Every row comes from one small tree of marks. Brackets hold a mark, then the marks that hang from it, in the order of their numbers. Every link used is in the known rows. Which tree was each row made from?
Known rows:
[j_76 [j_212 [j_500 j_949] j_546 j_818]]: [  7.8  13.3  29.7 -10.4  33.1  22.2  14.7  -4.2   1.7   2.8   5.4 -22.5
  -5.8  -3.8   4.7  13.9 -23.9  -5.5   7.8   4.3]
[j_212 [j_500 j_949] j_818]: [ -5.8  -1.9   5.0 -11.6  12.3   9.4  49.0  -1.6   6.9  -2.1   2.5 -30.8
  -4.8 -11.2 -10.0  19.0  21.7  -5.6   5.9 -14.1]
[j_546 [j_212 j_371 j_500 j_818] j_949]: [ -2.4  -5.8   8.5  -4.4 -35.0  19.4  28.2  -8.2 -27.4  -6.2  -0.6  -5.7
  18.2  41.9  24.0  15.9  21.9   6.9  -0.1   9.4]
[j_500 j_949]: [ 10.2   0.1 -13.7  -3.1   1.7 -17.1  -7.2  -2.4  31.3 -11.1  -5.1  -9.6
  -7.2 -16.9 -38.3  32.0  29.5  -4.3   2.9 -21.3]
[j_818 j_212]: [-14.6 -10.0 -24.7  -8.0   1.1 -27.3  15.0  -0.9  25.8 -11.6 -19.6 -21.6
  -2.8 -15.7 -23.7 -28.5  28.4  -5.5   1.6 -22.9]
[j_818 [j_212 j_371]]: [-20.2  -9.9 -21.0  -9.0 -54.7 -17.1  10.4  -0.3  26.7  -8.5 -14.1 -16.3
  -5.1 -11.6  -3.5 -29.8  24.5  -4.9  -0.4  -2.0]
[j_818 [j_212 j_500]]: [-19.8 -11.8  -9.9 -11.7  25.2 -10.4  10.2  -1.4  -1.2  -7.9 -18.8 -11.0
  -1.9 -14.6 -11.5 -39.9  27.5  -6.2   5.9 -17.9]
[j_500 [j_212 j_371 j_546 j_818] j_949]: [  6.8 -10.2 -15.2  -4.9 -48.0  15.8  18.2  -1.0  39.3  16.5  11.8  13.5
 -12.1  -1.0   7.9  65.6 -28.4  -5.1  -8.4  10.9]
[j_818 [j_212 j_371 j_546]]: [-20.4 -11.7 -24.5  -4.9 -36.8  -5.6 -26.1  -0.3  22.6  -5.0 -11.9 -10.3
  -5.9 -11.9   7.9 -31.3 -21.5  -3.5   1.1   6.0]
[j_76 j_212 j_648]: [ 17.2  15.2  31.0  -6.9   1.9 -15.9   6.6  -5.0  23.1 -17.9  -8.0   8.0
  -3.1 -20.0 -26.9 -32.1  23.3 -13.4   4.5   4.7]
[j_500 [j_212 j_371 j_818] j_949]: [  5.9  -9.0 -12.8  -9.4 -66.4   3.9  53.7  -0.4  41.6  12.9  10.3   8.5
 -10.9  -2.6  -4.7  66.7  17.1  -6.4  -9.9   2.8]
[j_818 [j_212 j_371 j_500]]: [-25.7 -12.7  -6.2 -12.6 -30.8  -0.3   5.7   0.5  -2.4  -4.8 -15.0  -5.2
  -4.5 -12.8   7.2 -40.9  22.2  -6.8   3.1   2.9]
[j_818 [j_212 j_371 [j_500 j_949] j_546]]: [-17.3 -14.0  -5.5 -10.8 -11.6  12.8 -34.8   0.3  -1.9   2.1  -7.0  -3.1
  -6.8  -3.4  16.9  16.9 -23.1  -3.7   4.8  11.0]
[j_212 j_371 j_500]: [ -8.2  -3.5  -0.9  -6.6 -31.6   8.0  -9.3  -0.5  -0.9  -8.1  -4.7  10.1
  -3.6 -20.0  -2.1 -39.2  23.2  -5.8   4.7   5.5]
[j_371 [j_212 j_546] j_818]: [ 13.3   0.9 -34.4  37.5  42.8   0.6   5.3  -0.8  21.6  -5.6  -1.2  -3.5
   1.1  26.5 -19.3 -23.3 -16.8   0.8  -9.7 -18.8]
[j_546 [j_212 j_500]]: [  5.8  -4.3  -7.0  -2.8  29.3  -1.5 -14.2 -24.3 -23.0  -9.0 -10.5  22.4
  10.8  19.5 -25.9 -29.2  30.4  -1.9   3.8 -14.3]
[j_76 [j_212 j_371 j_500 j_818]]: [ -5.4  13.6  30.7 -14.0 -42.4  18.8  52.2  -3.3   1.1  -1.4   2.3 -21.0
  -4.0 -10.2  15.3 -43.8  15.9  -8.3   3.6  18.4]
[j_949 [j_500 j_212]]: [ 13.2   2.6  -8.9  -4.7  15.5 -29.9 -24.9  -8.0 -13.8  18.2  -6.6  35.6
  -0.6  -9.2 -27.5  12.1  26.5   3.2  -5.0 -12.8]
[j_371 [j_212 [j_500 j_949] j_546 j_818]]: [  6.5  -5.2  -7.1   8.7  45.2  21.1  12.7  -4.6   2.4   4.4 -25.5 -25.5
  -0.8  29.0   1.9  21.7 -22.3  -1.1  -0.3  -5.6]
[j_546 j_949]: [ 10.5  -0.3 -10.4   3.7   5.6 -18.0 -12.7  12.3  18.4 -19.3  -9.7  -5.9
   4.7  -7.9 -17.8  20.1  31.9   3.7   3.0 -21.1]
[j_500 [j_212 j_371 [j_546 j_949]]]: [ 18.7 -10.8 -15.6   5.8 -32.3   5.4 -47.8  13.8  21.7   1.1  -0.2  50.4
   0.6   4.4  13.5  55.0 -18.6   4.0  -6.3   8.2]
[j_949 j_500]: [ -0.8  10.3  -2.7  -4.2  14.5 -30.2 -29.6  -7.6 -20.8   2.9  -8.7  -9.5
   1.5 -17.8 -26.2 -25.3  27.1   5.3   4.6 -14.0]
[j_949 [j_500 [j_212 [j_371 j_818] j_546]]]: [  6.2   4.7 -14.0  17.2 -11.7   0.7 -21.8  -2.3 -19.2  26.9  36.3  43.2
  -2.9   4.1   5.6  12.1 -26.1   6.4 -13.2  11.0]
[j_949 [j_500 [j_212 j_371 j_546 j_818]]]: [ -3.1  -0.7  -4.8  -6.8 -35.3   2.7  -4.6  -5.4 -13.0  29.3   7.2  13.6
  -3.7  -1.1  18.7   8.6 -30.0   4.9  -6.7  18.6]
[j_76 [j_212 j_546] j_648]: [ 18.1  14.1  28.3  -3.3  19.2  -5.6 -28.4  -5.4  19.1 -15.5  -3.8  13.6
  -3.5 -18.6 -13.6 -32.9 -22.1 -11.2   7.1  12.1]

Write each row's tree:
[-24.9 -14.5 -10.0  -9.9 -12.6  11.3 -30.2   0.5  -4.6  -0.6 -12.4  -0.1
  -4.8 -10.2  19.7 -42.5 -22.6  -4.8   5.7  11.2]
[j_818 [j_212 j_371 j_500 j_546]]
[ -0.9  -9.5 -19.4  -3.8 -49.3  13.7  23.9  -0.4  35.5  12.6   6.8  16.5
  -7.5  -8.1  11.9   5.8 -27.7  -5.5  -8.7  10.8]
[j_500 [j_212 j_371 j_546 j_818]]
[ 20.2   2.8  -1.3   0.1  20.0 -28.8 -37.1   6.8 -24.0  11.5  -8.7  35.6
   8.0   6.3 -12.1  59.1  28.9  12.6  -4.9 -12.3]
[j_546 [j_949 [j_500 j_212]]]
[  9.1   7.1  -4.0  17.2  38.4  -7.4 -16.7   5.4 -29.9   8.9 -32.4 -36.7
  14.6  43.5  16.2  23.1 -19.6  18.8  -2.1  -3.7]
[j_371 [j_212 [j_546 [j_949 j_500]] j_818]]
[ 11.7  14.1  33.8  -7.9 -53.2  -5.4   2.3  -2.8  23.2 -15.7  -5.1  13.8
  -7.0 -17.3  -6.7 -33.0  18.1 -12.8   2.7  25.0]
[j_76 [j_212 j_371] j_648]
[ 11.1   1.3 -14.0  24.1 -36.0   1.4  16.8  -5.1  -3.5 -12.8  28.0  13.6
  17.3  47.2   0.3  30.3  27.0  10.3 -10.9  -4.3]
[j_546 [j_212 [j_371 j_818]] j_949]
[-12.5 -11.4  -5.9 -13.4  26.9  -8.7   5.5  -1.3   1.7  -4.1 -14.3 -13.8
  -4.6  -6.5 -15.6  19.0  27.3  -4.8   5.3 -17.7]
[j_818 [j_212 [j_500 j_949]]]
[ 11.5  -2.6 -17.8  18.5  22.6   3.7  11.1   9.5  18.3  -9.2 -32.3 -32.3
   9.7  37.5  10.1  21.0 -17.7   8.0  -3.4 -10.3]
[j_371 [j_212 [j_546 j_949] j_818]]
[ -9.8  -0.9  -7.4  16.2  -3.2  27.7  -1.4   2.9  -4.6  -1.3  35.2  11.4
  -4.0  -8.5  11.3 -38.9 -24.8  -1.5  -1.3   7.2]
[j_212 [j_371 j_818] j_500 j_546]
[ -8.2   7.8   8.7  -1.3 -31.7   2.7 -21.5  10.4 -27.2   9.4   4.6 -31.4
   8.3   5.1  35.7  17.8 -26.6  16.5   3.2  16.9]
[j_212 j_371 [j_546 [j_949 j_500]] j_818]
[  5.8  15.2  34.8 -11.7 -11.7  -7.6  66.9  -4.3  28.0 -12.0  -2.8 -24.2
  -2.9 -16.1 -12.2 -35.0  16.2 -11.6   3.5   6.7]
[j_76 [j_212 j_818] j_648]
[  6.0  11.2  49.5 -11.9 -30.4  10.8  -2.0  -3.1  -5.0 -12.8  -3.7  24.1
  -4.3 -16.8   5.7 -44.2  16.7 -14.4   6.8  30.3]
[j_76 [j_212 j_371 j_500] j_648]
[-13.8  -8.2 -11.8   9.9  55.0  10.2  11.2   2.2  -2.9   2.8  24.6 -11.9
  -5.3   4.9  -2.3  18.8 -21.5   0.3  -0.1 -14.8]
[j_371 [j_818 [j_212 [j_500 j_949] j_546]]]
[  1.2  13.4   0.4  22.7  -7.6   0.4 -38.1  13.7 -33.7   6.8  33.4  -2.3
   7.5  11.9  23.5  21.8 -22.7  18.6  -3.9   9.6]
[j_212 [j_371 j_818] [j_546 [j_949 j_500]]]
[  0.9   0.6  -7.4  -5.3  20.1  -8.1  -1.2  -7.3 -13.1  26.8   2.0   8.4
  -0.1  -4.6  -2.0   9.0 -25.1   5.7  -4.5  -3.3]
[j_949 [j_500 [j_212 j_546 j_818]]]
[  7.0   2.1  -7.0  -6.6 -40.7 -18.9 -28.8  -6.1 -14.4  19.9  -3.0  40.5
  -2.5  -7.6  -7.6  11.7  21.4   3.2  -7.5   8.9]
[j_949 [j_500 [j_212 j_371]]]
[-13.8  -8.8  -8.9  17.0  58.4   9.2   4.4  16.4 -15.0  -6.3  18.3  -8.1
   7.1  12.8  17.8   7.2 -18.7   7.9  -0.2 -15.4]
[j_371 [j_818 [j_212 j_500 [j_546 j_949]]]]
[ 15.8   7.6   0.7   2.9  23.6 -27.3 -51.5 -14.5 -52.0  -0.3 -11.4   7.7
  23.6  40.2 -14.7  31.4  33.1  17.9   0.3 -11.6]
[j_546 j_212 [j_949 j_500]]
[-11.8 -12.9  -4.7  -2.9  47.6   2.1 -37.4  12.8 -14.4 -10.6 -18.4  -4.9
   6.9   3.1  16.1   4.9 -14.9   5.8   8.1  -9.6]
[j_818 [j_212 j_500 [j_546 j_949]]]
[-11.3   4.5  -8.8  17.4  48.0 -18.2 -17.9  12.5 -36.2   6.1  19.3 -22.7
  12.0  18.6  12.8  21.6 -19.0  18.9  -2.8 -13.6]
[j_371 [j_818 [j_212 [j_546 [j_949 j_500]]]]]
[  5.3  -4.2  -1.3  -3.7  43.7  12.1 -46.4  -2.1  -0.2  -3.6  -0.1   5.8
  -6.4 -14.4 -12.9  19.2 -17.3  -3.6   9.1  -7.7]
[j_212 [j_500 j_949] j_546]
[  5.7  13.0  33.2  -8.2   6.6   5.3  30.7  -4.1  24.5  -9.5   1.6 -20.5
  -3.6 -14.1   0.9 -35.3 -29.0 -11.1   5.1  14.2]
[j_76 [j_212 j_546 j_818] j_648]
[ -1.0  -0.2   0.5  20.8   2.7  28.0 -13.7  18.1 -14.2  -7.1  33.3  11.8
   4.4   6.3  27.5   7.9 -22.0   7.5  -1.2   7.4]
[j_212 [j_371 j_818] j_500 [j_546 j_949]]
[ -5.3  -3.4   3.1  -8.1  30.9  21.8  14.7  -0.8   5.1   2.8   5.7 -26.0
  -5.8 -10.6   0.6  17.7 -24.3  -3.6   7.1  -5.8]
[j_212 [j_500 j_949] j_546 j_818]
[ 12.4   6.3  -3.1  18.0 -25.1 -10.2   1.4  11.8 -24.3  18.7  31.4  37.6
   6.1  19.6   9.8  60.9  21.9  15.3 -14.5   2.9]
[j_546 [j_949 [j_500 [j_212 [j_371 j_818]]]]]
[-21.0  -7.9 -15.8  10.6  53.5   8.4  17.3   2.5  -5.6  -0.4  20.1  -8.2
  -0.6  -2.2   1.7 -39.8 -21.1  -1.8  -0.7 -16.2]
[j_371 [j_818 [j_212 j_500 j_546]]]
[ 10.3 -10.5 -24.0   0.9 -36.7   3.5 -35.8  -1.1  31.0   6.8   1.0  49.7
  -9.1 -11.9  -1.8   7.6 -21.9  -6.1  -6.9   8.8]
[j_500 [j_212 j_371 j_546]]
[ 12.4  12.8  45.5 -11.2  26.1   0.7   2.2  -4.6  -6.4 -14.4  -8.8  18.3
  -1.3 -19.1 -14.4 -43.6  21.5 -13.9   8.9   9.9]
[j_76 [j_212 j_500] j_648]
[ -4.6  11.6  52.3 -16.5 -42.4  20.3  58.1  -3.0  -0.9  -6.7   2.3  -9.1
  -4.1 -12.7  18.9 -45.5   9.5 -13.8   5.0  32.7]
[j_76 [j_212 j_371 j_500 j_818] j_648]
[-16.5  -7.1 -31.5  15.9  29.7  -7.8  22.0   1.6  22.9  -5.3  19.2 -19.1
  -2.7  -3.8  -9.5 -29.3 -19.6  -1.0  -4.6 -21.2]
[j_371 [j_818 [j_212 j_546]]]
[ -2.8   9.1   5.2  -0.3  24.3  -7.9 -16.8   8.1 -28.3   6.6  -0.3 -37.0
  10.6   3.4  15.5  18.6 -21.7  16.1   4.7  -3.3]
[j_212 [j_546 [j_949 j_500]] j_818]
[ 17.3  -4.3  -9.0   9.4  39.7  -0.1 -11.2  -5.9   0.7  -4.4 -37.0   1.6
  -0.9  24.4 -24.4  25.1  29.9  -3.8  -0.3 -15.0]
[j_371 [j_212 [j_500 j_949]]]
[  1.0  11.6  48.8 -15.6  13.3  10.2  61.9  -4.2  -1.4  -8.5  -2.3 -13.6
  -2.3 -15.1   0.3 -45.7  14.6 -13.3   7.0  12.3]
[j_76 [j_212 j_500 j_818] j_648]
[ -4.1   2.2  -2.1 -10.8 -53.6  -9.8  30.4  -5.9  -9.5  26.2   3.3   8.2
  -2.0  -3.6   5.8   9.5  14.7   2.7  -9.0   9.8]
[j_949 [j_500 [j_212 j_371 j_818]]]
